Every row comes from one small tree of marks. The marks that hang from a mark follow it in brackets, in alphabetical order. Every link used is in the known rows. Which tree was each row made from?
Known rows:
zazum[nofu nurus[vefu] zomop[tazaf]]: [ 11.6  19.9 -22.7  22.7  -0.5  -4.2  -3.2  15.8  -6.0  -5.5   0.9   7.2
  -6.3  -5.9  19.8   2.9   5.4 -17.5   2.2]
nurus[vefu zazum[zomop]]: [13.6  4.8 -6.9  5.5 -6.6 -0.5 -2.3 -9.7 -9.5 -9.5 10.6  1.8 -7.1 -7.4
 14.1  9.2 21.3 -3.0 23.0]
zazum[zomop]: [ -5.9  21.1   6.8  11.2  -0.6   5.9  -2.7 -11.1   1.1  -9.9  11.2   5.9
   0.7  -3.6   9.2  -7.9  10.7 -16.2  15.6]
nurus[vefu[zolutu] zazum[zomop[tazaf]]]: [  4.5  -8.6  -8.9   0.9 -14.3  -9.2   3.8   4.3  13.1  -7.8   2.8  -8.9
   1.0 -15.5   8.5   7.5  11.9   3.4   1.1]
tazaf[zomop]: [ -1.2  30.7  17.5  -8.0 -14.2  11.3  -6.9   5.1   2.1  -1.9 -13.1  10.6
  -7.2   9.9  -4.0   0.1   1.8  -9.9   7.8]
lobi[vefu[nurus zolutu zomop]]: [-10.0 -36.7   4.6 -15.3   2.0   2.5   5.6 -11.9  10.0  12.5  -2.5  -3.4
  15.3   7.8 -16.2 -11.2 -19.8  10.2 -20.8]
zomop[tazaf]: [ -4.1  26.2  15.3  -0.2  -4.1  -6.1 -15.7  10.7   7.3   1.3  -0.8   6.5
  11.5 -10.9   7.1  -0.2  11.7  -3.4 -15.7]
nofu[zazum[nurus zomop[tazaf]]]: [ -4.9  33.5  -4.3  16.4  -0.9 -11.8   6.6  19.0   2.9 -14.5  13.7  -2.6
   4.9   3.5   7.5 -13.6   7.8 -12.1   5.5]
nurus[zazum[nofu]]: [ -0.5  -0.7   8.1  13.3   2.7   3.8 -11.9  -2.1  -5.4  -1.1  -8.0  12.7
  -6.9  -0.8   2.5   7.7  14.1   3.1  15.8]
zazum[nurus[vefu[zolutu]] zomop[tazaf]]: [  1.5  13.2 -21.0   5.9  -7.3  -7.5  12.2   2.1  10.3  -6.3  -1.4  -9.8
  10.3  -8.8  12.7   5.0  -8.0 -10.2  -2.0]
zazum[nofu zomop]: [ -8.6  10.1   3.9  22.3   2.4   8.5  -4.7  -6.9  -4.5  -7.8   8.7  16.0
 -14.0  -0.3   6.5  -8.8  11.0 -23.9  19.5]
vefu[nurus[zazum[nofu]] zolutu zomop]: [ -1.7 -55.3  -0.5  -8.5  17.5   8.8  -0.4  -0.2  -1.9  10.2 -12.7 -13.6
 -12.1   5.2 -17.6  -2.0 -20.1  16.0   0.5]
nurus[zazum]: [ 1.7  8.6  9.9  2.2 -2.0  0.1 -7.3 -5.3  0.8 -4.1 -3.1  2.9  4.6 -4.0
  3.5  8.4 15.4 10.2 10.6]
nofu[zazum]: [-15.2  33.5  24.1  -8.1  -7.2  -3.1  -2.0  -4.3  -8.2  -3.0  10.3  11.0
  -3.4   9.9  -6.5  -2.0  10.1  -8.4   9.1]
nurus[vefu[zomop]]: [  8.3   4.4  10.1 -22.3   0.6   4.3  -4.8 -10.6 -10.9   9.2   8.2   4.6
  -8.5  10.4  -1.4   8.9  -2.0   2.0 -10.9]
zolutu[vefu]: [-10.0  34.4  16.6   2.5   1.5   9.5   0.1  -6.1  -4.4  -1.1  -4.7   4.2
  -4.8  -7.9   1.8  -9.9   4.7  -3.8  10.8]
vefu[zolutu]: [-21.5  11.5  14.0  -5.5  -4.9   3.0   4.4 -21.9   9.1   1.3  -5.1   3.4
   9.0  -2.4 -10.2   6.2  -5.9  -2.4   1.0]
nurus[vefu[zolutu]]: [-11.8  11.8   8.2 -16.8 -13.7   1.4   4.4 -20.1  -2.5   6.4  -4.3   3.8
   2.8  -3.1  -5.3  16.3  -6.1  -2.7   1.4]
nurus[vefu[zolutu zomop[tazaf]] zazum]: [  9.4 -25.2   1.1 -20.9  -8.3  -7.6  -1.6  10.0   9.0   5.9  -2.8 -11.8
  -0.8  -2.2  -4.3  15.7  -1.3  21.1 -23.5]
zazum[nofu nurus[vefu[zomop[tazaf]]]]: [ 16.9   3.5 -11.5   0.9   7.4  -2.5  -6.0  19.7  -8.6  10.2  -4.3   3.5
  -7.9   8.4   6.5   9.7  -9.0   1.6 -23.2]
zazum[nofu]: [ -8.7  15.1  13.6  10.8   2.3   6.5 -10.1  -5.7  -6.6   0.2  -1.6  19.4
  -7.8   2.5  -0.8   3.8   5.3 -12.0   5.7]
lobi[vefu[nurus[zazum] zomop[tazaf]]]: [ 15.5 -33.7  -0.3  -5.6   5.8 -10.1 -13.6  23.8   9.7   8.6  -0.8  -6.9
  17.0  -2.2   1.6 -11.8   6.7  27.3 -26.9]

Which tree is each row?
[ -2.9  13.2 -14.8  33.1   6.4   6.8   1.9  -3.6  -3.1  -9.6   1.0  10.9
  -4.9   1.4  10.7  -6.2   0.2 -20.5  22.4] | zazum[nofu nurus zomop]
[ -7.2   2.0  -1.9 -23.6  -1.0  -3.3  24.0  -9.7  -8.8   3.7   6.9  -8.5
  -4.3  24.6 -19.0  12.6 -23.5   5.3  -2.4] | nofu[zazum[nurus[vefu[zolutu zomop]]]]
[ 10.7  -2.1  -8.6  13.6  13.0   2.7  -5.6  24.5  -2.2  -8.5  -5.9 -22.8
  -4.8 -26.5  13.5 -29.8  10.1   4.4  13.5] | zolutu[vefu[nurus[zazum[zomop[tazaf]]]]]
[ -5.9  17.3 -10.1  -7.6  -3.9   0.0  15.0 -15.6   0.4   5.3  -8.9  -2.4
  11.9   0.5   0.5  20.3 -17.0   0.6   2.0] | zazum[nurus[vefu[zolutu]]]
[  5.8  35.0 -10.2   6.3  -5.2 -11.7   8.0  16.4  -8.4 -11.7  14.2  -1.6
  -0.9   2.7  11.6  -2.3   7.4 -14.0   4.7] | nofu[zazum[nurus[vefu] zomop[tazaf]]]
[ -4.3  10.2 -18.1   4.9  -3.9   2.3  18.9 -18.8   0.4  -6.8   1.3  -7.1
   5.6  -1.7   4.0   8.0 -12.5 -11.9  14.5] | zazum[nurus[vefu[zolutu]] zomop]
[ 13.1 -17.4 -11.6  15.4  -2.1 -10.4 -10.7  19.2  10.3  -6.3   3.4  -3.2
  18.8 -16.4  14.9 -18.8  20.5   6.3  -3.3] | lobi[vefu[nurus[zazum[zomop[tazaf]]]]]
[ -0.4 -45.7   1.3 -21.1  12.9   5.5   2.1  -5.8   3.3   8.8  -8.6 -24.0
   0.2   1.3 -17.6  -1.6 -19.3  21.8  -3.8] | vefu[nurus[zazum] zolutu zomop]
[ 13.0   7.8  -9.0 -13.5   6.6   3.2   2.5  -6.4  -9.0   8.7   1.0  -1.0
  -1.2  11.8   2.0  13.8 -12.9   5.6  -7.3] | zazum[nurus[vefu[zomop]]]
[  7.2  24.3 -19.2  11.2   0.7   3.1   6.1  -9.2 -10.3  -5.1   4.6   2.6
   4.1  -2.6  17.3   6.7   0.9 -15.0  17.4] | zazum[nurus[vefu] zomop]
[ -5.2 -35.3 -11.7   9.8  -6.1  -2.7   8.7  -9.6  11.4  -6.9  -0.3  -6.3
  15.3  -7.8  -2.0 -12.5   4.6   6.9  13.4] | lobi[vefu[nurus[zazum[zomop]] zolutu]]
[ -1.2 -12.6  -0.6  -0.8  -7.2   0.5   0.3 -10.4  -5.2   3.3 -11.2   7.5
 -11.3  -1.0  -6.9  23.7   3.2   4.9  11.7] | nurus[vefu[zolutu] zazum[nofu]]
[ -9.0  31.8  -3.3  14.2   0.9  -2.2  14.6  -1.9  -4.1 -14.9  13.4   1.8
   1.3  10.9   1.5 -11.9   4.0 -16.1  25.8] | nofu[zazum[nurus zomop]]
[ 11.9 -41.3   0.9  -3.7  21.9   9.6 -12.7   8.2 -11.0   9.2  -8.5  -7.6
 -15.4   6.9  -9.3  -4.4  -9.2  12.5   3.5] | vefu[nurus[zazum[nofu]] zomop]
[  6.9  -1.0   7.8 -12.9  18.3   6.9 -10.1  26.6  -6.7   9.8  -9.1 -20.6
  -7.9 -11.4  -1.5 -28.5 -13.8  10.4 -20.5] | zolutu[vefu[nurus zomop[tazaf]]]
[ 18.0 -19.0   0.3  -5.9   6.2   4.0  -9.0  -2.5 -15.3   7.3   1.7   9.8
 -22.1  10.2  -1.6  17.5   7.8   9.3  -0.2] | nurus[vefu[zomop] zazum[nofu]]
[-14.0 -16.3  12.3  -9.6  -8.2  -1.3   9.5 -17.9  17.7   6.3   6.0  11.3
  14.5  13.2 -16.2  -1.8  -4.5  10.7 -22.2] | lobi[vefu[zolutu zomop]]
[ -0.5  39.9  -1.8  -7.1  -4.4  -4.9  10.5  -2.8 -18.3  -1.3   3.5   4.6
   0.7  12.6   1.4  13.7  -2.3  -4.6  11.9] | nofu[zazum[nurus[vefu]]]
[ -4.5 -32.5   4.4 -13.5   1.3  -7.4  -0.8   8.1  18.1  12.2  -3.1  -7.9
  19.5   0.1 -11.0 -14.5 -14.9  14.9 -39.7] | lobi[vefu[nurus zolutu zomop[tazaf]]]
[-11.5 -29.3   7.6 -25.5  12.3   8.7   2.4  -9.5   0.3  12.4  -6.6 -16.5
   1.2   5.6 -19.8  -8.1 -28.9   8.4  -9.4] | vefu[nurus zolutu zomop]
[  9.0  -5.1  -2.2  28.6  -0.4  -4.2 -12.2  17.0   6.8 -12.8   1.9   6.7
  -8.5 -12.0  12.4  -5.2  25.7  -5.1   7.9] | nurus[zazum[nofu zomop[tazaf]]]
[ -9.9 -16.0  10.6  -8.4 -10.2 -11.1   3.4   2.0  28.3   5.5   5.0   7.6
  18.7   5.2  -9.1  -4.7  -0.5  12.7 -39.4] | lobi[vefu[zolutu zomop[tazaf]]]
[ -2.8  11.7   4.1  23.2  -0.5  -0.8 -11.6  14.7   4.9  -9.6   5.8  12.2
  -8.4  -8.4  10.3 -12.1  16.8 -20.6  -0.9] | zazum[nofu zomop[tazaf]]
[  4.5 -34.9  -0.3 -12.0  -1.6   3.5   2.7 -10.1  -5.3   8.1  -3.9   0.7
 -20.1  10.2 -13.1  18.1  -6.1  13.8  -1.4] | nurus[vefu[zolutu zomop] zazum[nofu]]
